Known rows, with every step that occurs
rola-fadizil-ligek: -14  27  9  53  -13  -6  19  5  23  -29  19  -9  36  56  -34  11  -37  -53  -30  28  -33  -19  30
nubap-ligek-fadizil-rola-talur-morag: -10  -12  -9  41  -18  19  31  26  -1  -25  16  -37  29  37  4  10  -31  -11  -20  69  -15  15  25
nubap-ligek-fadizil-rola-malesi: -16  -4  12  49  11  13  40  35  -5  -23  2  -7  48  16  17  25  -7  -41  -6  54  -25  22  18
fadizil-rola: -22  0  -2  36  -22  -24  15  29  14  -20  9  -3  37  12  -20  3  -31  -59  -4  38  -22  -8  20
malesi-morag-talur: -27  16  -17  25  -6  -77  -10  -23  34  -15  19  -30  48  6  -50  -19  1  -58  -12  -11  -38  -9  41
talur-ligek: 0  10  -3  11  -28  -4  11  15  29  -4  12  -36  12  13  -41  1  -11  -32  -6  18  -31  -14  29
talur-rola-fadizil-ligek: 7  28  26  59  -23  -28  28  10  20  -34  10  14  11  47  -15  13  -34  -46  -26  17  -39  -20  30
malesi-morag-talur-rola-fadizil: 11  24  5  50  -12  -97  2  -22  40  -35  19  -7  17  2  -30  8  -10  -51  -23  -28  -43  -12  38
fadizil-ligek: -29  20  5  33  -17  -9  11  10  10  -15  11  -10  42  52  -33  -10  -27  -60  -13  28  -34  -15  31
rola-malesi: -17  12  16  33  12  4  8  16  17  -21  4  -11  36  17  -43  -3  -1  -42  -10  4  -26  -13  38
ligek-nubap: -21  6  -1  18  -17  -16  1  15  24  -15  25  -6  28  13  -44  -14  -17  -57  10  17  0  -1  52
nubap-ligek-fadizil-rola-talur: -6  -13  -7  56  -29  5  49  31  -5  -26  11  -11  45  33  16  9  -40  -27  -19  68  -16  30  22
talur-rola-malesi: 1  14  34  34  1  -19  11  20  13  -26  -7  11  9  10  -23  -1  0  -41  -3  -8  -26  -14  42
rola-talur-ligek: 13  10  -5  23  -39  2  15  16  18  -15  9  -41  9  30  -47  -9  -26  -9  -16  23  -17  -6  38
fadizil-rola-malesi: -19  7  16  44  10  -2  13  35  7  -25  -2  1  35  8  -23  5  -13  -53  0  29  -15  -6  17
fadizil-ligek-talur-morag: -40  23  3  33  21  8  0  21  22  -21  14  -38  23  51  -48  -47  -21  -36  -6  32  -36  -13  40
morag-talur-rola-malesi-ligek: 6  39  34  43  5  -44  -10  2  21  -10  -6  27  27  -5  -25  -8  31  -15  25  -14  -38  -15  59
rola-talur-ligek-nubap: 15  6  -10  18  -39  5  11  24  18  -14  26  -34  1  21  -46  -17  -24  -8  3  33  19  9  46
rola-malesi-morag-talur-ligek-fadizil: 10  30  -4  17  11  -30  -20  -15  24  -10  19  -44  32  4  -16  -6  34  -23  -8  -9  -39  7  21
rola-talur-ligek-fadizil: 21  13  -6  20  -40  21  5  12  11  -12  14  -35  19  31  -5  -15  -18  -3  -21  24  -26  1  22
malesi-rola-fadizil: -6  21  26  45  -14  -6  13  8  38  -23  31  -1  33  24  -31  17  -33  -32  5  10  -52  -21  33
morag-talur: -25  13  -7  29  -12  -53  -2  -4  26  -15  6  -18  34  21  -41  -10  -2  -46  9  -6  -38  -15  48
ligek-talur: -22  10  6  35  9  -12  11  22  32  -21  10  -15  29  15  -44  -38  -21  -44  -6  9  -41  0  41
morag-talur-rola-malesi-ligek-nubap: 4  39  32  36  4  -45  -14  7  19  -8  13  32  21  -7  -26  -13  31  -11  44  -8  -6  4  77
fadizil-rola-malesi-ligek: -12  29  23  43  4  7  0  32  13  -9  9  19  55  -3  -26  3  -2  -32  6  41  -19  -6  26
rola-fadizil-ligek-talur-morag: -22  34  6  54  24  8  7  13  37  -35  25  -41  18  55  -49  -23  -34  -29  -26  29  -40  -14  35
malesi-morag: -23  13  -6  18  -11  -37  -4  -9  34  -14  23  -24  48  5  -52  -12  -20  -64  -29  7  -28  -14  32

Rows
-7  12  29  44  41  -42  42  18  20  -28  2  -16  15  2  -37  -24  -2  -38  -17  7  -31  26  44 -> nubap-ligek-talur-rola-malesi-morag
-13  0  -2  36  -21  -6  4  24  10  -16  20  4  48  11  18  3  -28  -57  -10  37  -34  0  10 -> ligek-fadizil-rola
-14  25  4  50  -12  -5  18  14  20  -29  34  -1  30  49  -37  3  -36  -48  -11  38  0  -1  41 -> rola-fadizil-ligek-nubap
-3  21  31  36  37  -40  8  14  28  -32  7  -6  16  -9  -40  -42  0  -45  -17  -14  -35  7  32 -> ligek-talur-rola-malesi-morag
7  17  -1  37  3  -15  -3  25  5  -12  3  -20  20  5  20  9  23  -19  19  28  -31  9  12 -> morag-talur-ligek-fadizil-rola-malesi
-28  -2  2  38  13  -14  48  27  25  -18  6  -25  30  19  -43  -20  -22  -38  -8  30  -40  19  53 -> nubap-ligek-talur
-3  16  2  29  -14  -100  -7  -18  29  -21  13  -11  22  0  -31  -16  3  -53  -8  -22  -39  -10  42 -> malesi-morag-talur-rola
-17  29  25  54  35  7  3  42  21  -15  8  16  51  -9  -30  -27  -5  -23  13  41  -26  10  30 -> fadizil-rola-malesi-ligek-talur
3  18  25  43  8  -54  6  4  10  -28  -11  8  4  9  -22  -6  17  -32  18  -23  -33  -16  51 -> morag-talur-rola-malesi
-20  38  26  32  41  28  -21  24  37  -12  16  -23  36  6  -62  -36  11  1  5  18  -32  -12  52 -> rola-malesi-ligek-talur-morag
-22  12  -4  42  19  -66  -5  -1  16  -25  5  -20  49  -7  -32  -6  7  -59  -1  13  -21  5  17 -> fadizil-rola-malesi-morag-talur
-7  8  19  32  -27  3  9  9  18  -22  21  -5  32  36  -38  -23  -36  -16  15  22  -36  -13  45 -> malesi-rola-talur
-19  -3  1  26  -15  0  34  12  13  -9  17  -16  50  31  -3  14  -16  -43  -18  32  -43  10  39 -> nubap-ligek-fadizil
-30  20  1  28  -14  -5  8  14  9  -13  29  -2  36  46  -37  -24  -23  -56  7  36  2  1  49 -> fadizil-ligek-nubap
-12  25  25  47  5  -30  25  27  11  -25  3  11  9  37  -17  -44  -25  -42  -3  18  -45  0  37 -> fadizil-ligek-talur-rola
-1  29  -2  22  11  -48  -9  -10  30  -13  12  -49  25  -2  -55  -5  25  -27  -2  -10  -27  -2  32 -> rola-malesi-morag-talur-ligek
-22  33  13  38  6  -3  -5  18  37  -5  21  4  51  4  -48  -40  -12  -24  -1  16  -44  0  50 -> malesi-ligek-talur
-35  23  5  46  15  -7  15  20  20  -23  10  -11  37  45  -36  -44  -26  -48  -9  27  -41  1  34 -> fadizil-ligek-talur
-11  -5  -6  38  -22  3  5  28  10  -32  14  -38  20  27  -35  -9  -44  -21  -15  48  -3  -14  27 -> fadizil-rola-talur-morag
5  14  -22  24  -22  -59  -12  1  17  -6  25  -33  36  -4  10  -4  3  -44  -6  28  -38  13  2 -> malesi-morag-talur-ligek-fadizil-rola
-14  34  27  52  -10  1  18  4  23  -23  31  3  39  57  -25  5  -38  -35  1  34  -51  -20  29 -> malesi-rola-fadizil-ligek
8  16  4  24  0  1  -1  19  15  -12  24  -28  38  -8  4  1  2  -38  -19  36  -21  12  -7 -> talur-ligek-fadizil-rola-malesi-morag
-3  11  12  34  -21  -74  5  2  21  -22  -3  8  7  11  -21  -9  0  -44  13  -20  -43  -13  52 -> morag-talur-rola
-20  14  12  24  19  -18  -3  -2  28  -22  13  -26  48  5  -54  -10  -2  -56  -29  -2  -20  -10  27 -> rola-malesi-morag
-5  36  26  31  7  34  -18  12  23  -2  18  16  68  11  -10  -7  12  -22  -5  18  -39  -7  38 -> rola-malesi-ligek-fadizil
-3  24  -21  6  -18  -69  -16  -8  37  -3  36  -45  16  -6  -55  -20  10  -35  12  3  1  13  47 -> malesi-morag-talur-ligek-nubap
-16  31  25  46  -11  0  15  10  21  -22  49  12  31  51  -26  -2  -34  -34  24  40  -18  -2  44 -> malesi-rola-fadizil-ligek-nubap
-17  2  4  41  19  -11  31  15  5  -20  18  -19  63  7  5  18  -8  -52  -26  49  -24  29  8 -> nubap-ligek-fadizil-rola-malesi-morag
13  46  34  42  3  -27  -23  0  16  -7  5  35  38  2  9  -10  36  -9  21  -12  -50  -5  49 -> morag-talur-rola-malesi-ligek-fadizil
1  34  15  65  -17  -67  18  -4  21  -33  2  9  7  43  -8  9  -17  -40  -6  1  -43  -18  41 -> morag-talur-rola-fadizil-ligek
-17  36  28  65  16  3  23  15  28  -28  29  2  31  52  -26  -27  -36  -30  10  34  -60  -4  28 -> malesi-rola-fadizil-ligek-talur
7  8  25  63  7  -35  61  27  31  -38  2  -5  0  19  -23  6  -32  -31  -18  13  -45  18  49 -> nubap-ligek-talur-rola-fadizil
17  12  21  50  -25  -35  23  10  31  -33  9  10  7  16  -21  19  -31  -43  -25  -3  -36  -22  37 -> talur-rola-fadizil
